What can hang from each mark
q887: q195
q710: q230
q613: q230 q786
q786: q497 q613
q378: q786
q230: q195 q613 q710
q195: q230 q360 q887

Each row was made from one small tree. The marks that hang from a mark follow it in brackets, in the order of their numbers. Every link used is in the known rows. Write each row's tree.
Known rows
q378(q786): [5.591 -2.475 -1.462 1.143 1.265 -2.576 1.019 -1.668 -4.287 1.835 0.083 1.738 -4.242 -2.076 2.779 1.434 0.494 -3.943 -0.781 -1.721]
q710(q230(q195 q613)): [6.929 -4.089 -0.047 0.694 2.539 1.832 2.184 -1.285 -3.483 2.328 2.881 -1.123 -3.822 1.202 0.925 -4.104 3.705 -0.962 1.879 0.936]
q613(q230(q710) q786(q497)): [3.036 -0.902 0.096 0.965 -0.023 -5.529 2.580 1.539 -4.281 0.928 -0.528 1.949 -6.403 -1.405 -1.542 2.463 0.988 -0.669 1.288 -1.489]
q613(q230(q195(q360) q710) q786): [3.549 -1.267 3.384 -0.548 -1.633 -3.178 2.660 -0.119 -0.654 1.015 0.855 -0.888 -5.686 0.732 -2.378 -1.287 1.883 1.344 2.723 1.881]
q887(q195(q230(q710) q360)): [5.921 -0.665 0.330 2.230 -0.056 -1.133 4.218 1.224 -2.593 -1.994 0.980 -1.280 -4.722 0.228 -1.334 -2.198 2.656 -1.105 -0.720 1.152]
q230(q195 q710): [4.667 -2.439 1.230 0.219 0.362 -1.414 3.375 -2.679 -2.646 1.149 1.285 -1.182 -5.239 0.751 0.839 -2.036 3.557 -0.585 1.804 2.573]
q710(q230): [5.482 -3.368 -2.236 1.759 1.686 0.401 2.318 -1.353 -6.066 0.525 0.988 -0.279 -4.153 0.010 3.729 -1.776 3.273 -2.838 -0.652 1.186]
q230(q613(q786) q710): [3.628 -1.187 1.216 2.049 0.373 -3.193 2.969 -1.167 -5.620 1.103 -0.451 1.994 -6.012 -0.573 -1.985 0.489 3.612 -0.670 0.956 -0.997]
q613(q230(q195(q887) q710) q786): [3.517 -2.026 2.331 0.251 -1.072 -3.575 4.164 0.601 -0.650 1.360 1.231 -0.298 -5.863 1.788 -2.005 -1.567 2.752 1.565 2.565 1.487]
q786(q497 q613(q230)): [4.133 -0.991 -1.477 -0.777 0.065 -3.941 1.193 0.734 -1.611 2.300 0.821 0.915 -3.823 -1.963 1.579 2.799 -2.322 -3.141 -0.045 -0.866]
q195(q230(q613 q710) q360): [6.201 -0.227 1.621 1.824 1.762 -0.102 3.411 -0.539 -4.353 -1.679 1.514 0.717 -3.832 0.611 -2.322 -2.025 2.151 -0.662 -0.180 0.865]
q710(q230(q195)): [5.734 -4.525 -0.714 0.734 1.419 1.058 1.928 -1.789 -3.708 1.866 2.394 -2.142 -4.389 0.980 3.166 -3.580 3.653 -1.746 1.321 1.919]
q887(q195(q230 q360)): [6.724 -1.435 -0.784 3.048 0.021 0.433 3.142 0.276 -3.397 -1.116 0.752 -0.855 -3.814 -0.320 0.464 -2.127 1.870 -3.705 -0.708 -0.283]
q378(q786(q497 q613(q230))): [4.800 -1.707 -1.691 -1.518 1.025 -5.550 -0.157 2.572 -0.453 3.040 0.967 1.349 -3.886 -2.977 0.951 4.278 -4.366 -2.117 -0.634 -2.873]
q378(q786(q497 q613(q230(q710)))): [4.124 -1.279 -0.436 -2.276 0.891 -6.936 0.865 3.420 0.230 2.044 1.228 0.704 -4.712 -2.419 -0.667 4.303 -3.564 0.589 -0.708 -1.277]
q786(q497 q613(q230(q195))): [4.544 -2.297 0.047 -1.880 -0.008 -3.193 1.040 0.533 0.495 3.665 2.097 -1.025 -3.971 -0.797 0.822 1.053 -2.111 -1.828 1.908 -0.240]
q613(q230(q195)): [5.171 -1.945 0.684 -0.212 0.433 0.519 3.502 -3.291 -2.567 1.753 1.680 0.461 -3.648 0.207 1.954 -2.209 1.754 -2.837 1.864 1.767]
q710(q230(q613(q786(q497)))): [5.016 -3.468 -1.609 2.788 2.268 -2.829 0.322 2.307 -5.963 2.135 0.608 1.216 -5.567 -1.250 -0.961 0.594 2.288 -1.747 1.257 -3.869]
q786(q497 q613): [4.020 -2.213 -1.756 0.538 0.178 -4.537 0.131 0.209 -2.494 2.326 0.424 -0.125 -4.533 -2.224 2.206 2.631 -1.160 -3.834 0.053 -1.871]
q613(q230 q786): [3.499 -0.774 -0.335 1.567 -0.746 -2.182 3.111 -1.574 -5.909 1.620 -0.597 2.678 -5.042 -1.080 1.184 1.047 1.671 -3.746 0.475 -0.735]
q613(q230(q195) q786): [3.824 -1.792 1.136 0.576 -0.762 -1.715 2.898 -1.850 -3.511 2.933 0.613 0.834 -5.233 0.186 0.703 -0.835 2.058 -2.646 2.381 -0.168]
q887(q195(q230)): [6.453 -1.661 -1.755 3.244 0.520 0.620 4.243 -0.440 -5.191 -0.077 0.476 0.436 -4.159 -0.312 1.469 -1.988 2.618 -4.977 -1.006 -0.873]
q613(q230): [4.872 -0.834 -0.824 0.890 0.435 -0.229 3.727 -2.833 -4.841 0.523 0.359 2.185 -3.441 -0.663 2.600 -0.353 1.483 -3.906 -0.126 1.240]

Write each row's tree
[4.410 -2.103 -0.688 2.985 1.328 -3.844 0.440 0.183 -5.261 2.736 -0.595 2.295 -5.918 -2.142 -1.378 2.163 1.462 -3.545 1.692 -4.526]  q230(q613(q786(q497)))
[6.114 -0.925 0.546 4.187 0.059 -0.914 2.509 1.748 -3.831 0.463 0.082 0.677 -4.798 -0.549 -3.022 -1.457 2.340 -2.899 0.298 -3.089]  q887(q195(q230(q613(q786)) q360))
[6.683 -2.918 2.407 1.098 0.814 -0.404 1.492 -1.342 1.219 0.873 2.762 -1.644 -3.179 1.040 -1.913 -3.587 2.094 0.136 2.987 0.784]  q230(q195(q360 q887) q613)
[5.475 -4.261 0.489 1.577 1.637 -0.087 1.390 -0.141 -4.439 3.278 1.666 -0.567 -5.160 0.999 -0.517 -2.665 4.050 -0.797 2.426 -0.893]  q710(q230(q195 q613(q786)))
[5.101 -1.691 3.020 -0.906 -0.492 -1.819 3.547 0.104 2.407 -0.718 2.681 -2.220 -4.133 1.830 -1.803 -3.282 1.922 2.632 2.430 3.876]  q613(q230(q195(q360 q887) q710))
[4.484 -1.597 1.606 -1.099 0.261 -0.749 4.587 -2.173 -2.005 0.911 1.782 0.042 -4.757 0.887 0.385 -2.280 2.580 0.037 1.741 3.274]  q613(q230(q195 q710))
[3.929 -1.065 2.692 -2.843 -1.430 -3.106 2.379 0.185 2.489 1.069 2.453 -2.472 -3.982 0.875 -0.748 -1.185 -0.446 1.900 1.454 3.934]  q786(q613(q230(q195(q360) q710)))
[3.802 -1.707 1.179 -2.528 -0.005 -4.543 2.040 1.434 1.450 2.550 2.140 -1.274 -5.215 -0.206 -0.797 1.039 -1.175 0.933 2.004 1.164]  q786(q497 q613(q230(q195 q710)))
[4.159 -2.433 0.449 0.747 -0.030 -3.432 1.139 0.201 -2.529 3.255 0.720 0.732 -5.866 -0.984 -0.596 0.905 0.486 -2.486 3.196 -1.980]  q613(q230(q195) q786(q497))
[4.897 -2.039 1.909 -0.714 -0.025 -1.596 4.879 -0.740 0.259 0.314 2.513 -0.673 -4.320 2.251 -0.878 -2.894 2.551 1.565 1.935 3.430]  q613(q230(q195(q887) q710))
[5.664 -1.166 -0.703 2.460 0.417 -0.576 5.247 0.430 -4.546 -1.054 0.638 0.115 -5.275 0.476 0.044 -1.989 3.439 -2.318 -1.244 0.668]  q887(q195(q230(q710)))
[7.312 -1.237 0.885 2.766 1.740 0.520 2.464 0.170 -2.742 -1.174 1.802 0.363 -2.619 1.015 -1.855 -2.623 1.406 -2.173 0.157 -0.477]  q195(q230(q613) q360 q887)
[4.511 -1.829 0.705 -1.732 -0.801 -1.354 2.518 -1.524 -0.407 3.259 2.030 -0.614 -3.585 0.404 1.989 -0.595 -0.482 -2.193 1.161 1.810]  q786(q613(q230(q195)))
[5.825 -2.598 3.376 0.405 0.755 -1.586 2.406 -0.439 1.970 -0.035 2.813 -2.120 -4.143 1.639 -3.614 -3.654 3.111 2.705 3.010 2.360]  q230(q195(q360 q887) q613 q710)
[6.517 -0.836 0.089 2.691 1.722 0.309 5.419 0.763 -4.387 -0.546 0.983 1.113 -4.628 0.196 -2.342 -2.447 3.625 -1.302 -0.750 -0.344]  q887(q195(q230(q613 q710)))
[3.759 -1.641 0.348 2.293 1.427 -5.243 1.459 1.149 -4.744 1.820 -0.647 1.858 -6.711 -1.726 -3.178 2.141 2.274 -0.587 1.700 -3.092]  q230(q613(q786(q497)) q710)
[4.933 -0.826 0.219 2.826 2.009 -3.799 2.371 2.123 -6.447 0.733 0.204 2.254 -6.146 -0.585 -3.780 1.295 1.775 -1.360 0.825 -3.595]  q195(q230(q613(q786(q497)) q710))
[6.443 -0.873 1.914 1.994 1.710 -0.765 3.460 1.049 -2.050 -2.160 2.079 0.017 -3.455 1.782 -3.580 -2.838 2.145 0.733 -0.019 1.096]  q195(q230(q613 q710) q360 q887)
[5.072 -2.948 -1.302 2.676 1.709 -0.843 1.747 0.154 -6.653 1.977 0.631 1.279 -4.969 0.040 0.254 -1.075 3.621 -1.869 0.359 -1.544]  q710(q230(q613(q786)))
[5.555 -1.962 3.214 0.075 0.809 -0.929 2.293 -1.989 -0.266 0.516 1.987 -1.428 -4.637 0.551 -2.433 -2.917 2.849 1.411 2.644 2.101]  q230(q195(q360) q613 q710)
[5.001 -1.204 2.803 -1.194 -0.251 -1.365 3.507 -1.643 0.207 -0.131 2.006 -1.308 -4.264 0.995 -0.932 -2.421 1.839 1.228 2.105 3.863]  q613(q230(q195(q360) q710))
[3.619 -1.481 1.761 -2.696 -0.914 -2.612 3.576 -0.597 0.461 2.108 2.401 -1.095 -4.377 0.887 0.435 -0.834 0.155 0.936 0.946 3.413]  q786(q613(q230(q195 q710)))
[4.745 -3.156 0.820 2.055 1.169 -3.444 0.187 -0.157 -3.163 4.086 0.507 0.554 -6.292 -1.086 -2.142 0.481 1.799 -2.209 3.591 -3.730]  q230(q195 q613(q786(q497)))
[4.757 -1.313 -0.906 -1.643 -0.027 -3.904 1.290 0.327 -1.232 2.553 0.945 1.561 -3.052 -1.879 2.202 2.571 -2.921 -2.467 -1.494 -0.753]  q378(q786(q613(q230)))
[5.326 -2.197 2.050 0.226 1.539 -0.618 3.340 -2.630 -2.298 1.354 1.938 -0.150 -4.919 0.853 -1.090 -2.480 3.676 0.157 2.254 1.613]  q230(q195 q613 q710)
[3.388 -0.713 -0.291 -1.468 0.210 -5.155 2.260 1.930 -0.963 1.129 1.206 0.522 -4.833 -1.272 0.004 2.604 -1.660 -0.155 -0.008 0.604]  q786(q497 q613(q230(q710)))
